Known rows, with every step that occurs
tadad, rodidu: [-18   4  23  27  -4 -12  15 -14 -15 -17   4   5 -10   4 -16 -32  17 -35
  24 -19 -24  40]
rodidu, tadad, tosod, misi, zovu, zozuz: [-59  17  39  46 -24   6  11 -29 -22 -54  13   1  25   0 -76 -58  15   4
  68 -54   4  55]
tosod, tadad: [-22   0 -19   5 -31  14  29 -18  -8 -20  12   8 -16  -2 -46 -44  -4 -20
  25 -23   4  48]
misi, nafo: [-25   0  43  36   2   2  10 -16  -1  -4  -2 -13  21   4 -53 -49   7 -44
  21  27 -16  54]
tadad, rodidu, misi: [-13   3  27  57  -9 -56  10   5  -6 -12   1  -7  -6 -17  -6 -43  46 -31
  27   0  -2  33]
zovu, misi, tosod: [-62 -16  61  19  -7  35  22 -18  -1  -7  16  -1  30  10 -46 -41  18 -29
  41  31  12  49]
vazu, misi, zovu: [-72  12  42  55  -7   2   2 -26  23  -3  -3   2  27  -5 -29 -62  22 -31
  36   6  11  60]
vazu, misi, nafo: [-56  -9  42  44 -11  -7   8 -18  12   1  -8  -8  35  -6 -21 -47  37 -53
  37  38  -5  59]
tadad, tosod, misi, rodidu: [-37  34  62  15 -23  -2  16  -8 -13 -44   4  -6   8 -18  -2 -41  -5 -42
  54  -3 -34  74]
tadad, tosod, misi: [-17  -1  37  16 -23   7  -5 -17  -7 -48  15  16 -20   4 -17 -28   3 -33
  58 -10 -42  64]
tosod, misi, zovu, zozuz: [-56  10  47  91 -11  12   8 -18  -1 -45  11  16  60  -3 -70 -57   6 -23
  75 -41  24  79]
tosod, tadad, rodidu, misi: [ -9   3  -1  35 -41 -52  34   3 -20 -27   5   3  -7 -22 -24 -36  41 -23
  34 -22  19  32]
misi, tosod, tadad: [-19   2  14  -3 -27  23  29 -21 -38 -30   4  -1  22  10 -64 -32   4 -37
  25  13   2  48]
vazu, misi: [-58 -12  11  33 -12   2   5 -19  20  -1   2   4  -2  -7   2 -48  36 -37
  36  10  -7  57]
tadad, tosod, misi, nafo: [-12  -2  70  28 -22  -1  -2 -15 -15 -46   3   3  17   2 -44 -29   7 -47
  59  19 -43  66]
zovu, misi: [-62 -19  28  26 -13  26  22 -18  28   3  24  10 -10   1 -29 -50  17 -12
  42  -5  15  51]
tadad, rodidu, misi, nafo: [-11   5  57  69 -10 -65  16   6 -10 -12 -10 -19  32 -17 -31 -44  48 -47
  29  26  -1  36]
nafo, misi, lorega: [-48  22  53  34  -3   2  16 -26  12   8  -2 -28  17 -36 -39 -63  12 -30
  10 -35   3  60]
nafo, misi, tosod, tadad: [-33  17  26   2 -49  22  58 -17 -17 -26  14   2  22 -22 -83 -38   6 -34
  18   4  22  58]
tosod, tadad, rodidu: [-11   6  -6   8 -34  -9  37 -16 -29 -31   7  14 -10   0 -33 -28  11 -26
  32 -39  -2  37]
rodidu, tadad, tosod, misi: [-33   2  13  -2 -21   3   3 -26 -23 -36  13  12 -35  -6 -23 -44  17 -11
  49 -22 -30  43]

Rows
[-40  -3  21   3 -43  -8  39 -20 -43 -38  -8   8  43   0 -19 -13  47 -51
  46   8   7  43] : vazu, misi, tosod, tadad, rodidu
[-37  20  49  77  -4 -36  -1  -6  16  -1   2 -12  16 -14 -52 -74  20 -20
  21   9  19  50] : rodidu, misi, zovu
[-62 -18  62  40 -10  17  26 -16  22   3  12  -2  29   0 -52 -53  19 -27
  45  23  14  53] : zovu, misi, nafo
[ -9   7  25  -3 -30   2  37 -18 -57 -41  -2   4  28  11 -51 -17  15 -41
  31  -6  -6  37] : misi, tosod, tadad, rodidu
[-24  24  36  10 -53   1  69 -15 -38 -36   8   6  27 -19 -71 -20  17 -41
  25 -13  17  47] : nafo, misi, tosod, tadad, rodidu
[-52  43  30 -24 -14  -6  27 -19 -24 -10   1 -37 -23 -14 -18 -61   5 -10
   8  -9 -28  37] : misi, rodidu, tadad, tosod
[-11   5  57  45  -6 -46  10   1 -35 -20  -6 -17  32  -6 -26 -32  51 -48
  26  35  -5  33] : tadad, rodidu, misi, tosod
[-30  24  61  80  -6 -58   7  -4  -3 -13  -4  -9  23 -12 -38 -57  32 -25
  28  -7  12  40] : tadad, rodidu, misi, zovu
[-38  16  56  24 -20  18  34 -15  -5 -10  11 -10  21 -18 -66 -42  12 -43
  13  28   2  61] : nafo, misi, tosod
[-66  -5  39  32   6  -6 -12 -32   7   6 -18 -24  33 -16  14 -55  42 -40
  32 -15  -8  55] : vazu, misi, lorega
[-48  24  45  19 -14   3   1 -34 -20 -39   8  10  -7   0 -54 -60   3  -3
  50 -30 -13  49] : rodidu, tadad, tosod, misi, zovu
[-17  11  25  37 -20 -61  18  -9 -33 -20 -16 -25  27 -26 -13 -48  47 -26
  30 -49  16  30] : tosod, tadad, rodidu, misi, lorega
[-17   1  17  23 -35 -22  25  -1 -29 -25   2 -12  24 -13 -54 -43  34 -33
  25  30  22  43] : rodidu, misi, tosod, tadad
[-90  25  46 -22 -24   9  46 -18   0  -2  14 -27 -17 -18 -18 -64  17   7
  32 -13   3  37] : zovu, misi, rodidu, tadad, tosod
[-31   4  43   8 -18  -6   9 -27 -29 -36   4  -2   4  -4 -46 -44  21 -24
  51   4 -28  46] : rodidu, tadad, tosod, misi, nafo
[-67  60  40 -17 -36  -6  61 -15  -5  -5   9 -35 -25 -46 -37 -68   8 -10
   1 -19  -6  49] : nafo, misi, rodidu, tadad, tosod
[-20   1  46  44  -5 -27   1  -1 -17 -11  -1 -22  25  -9 -39 -48  40 -42
  20  50   1  44] : rodidu, misi, tosod
[-66  39  12   1   3  -2  37 -16 -19  12  -3 -26  -2 -24 -16 -76   8 -15
   8  -8   7  42] : misi, rodidu, tadad
[-31  21  71  39 -18   6  -9 -26  -4 -48   8  13   8   6 -49 -44  -9 -26
  56 -15 -27  69] : tadad, tosod, misi, zovu
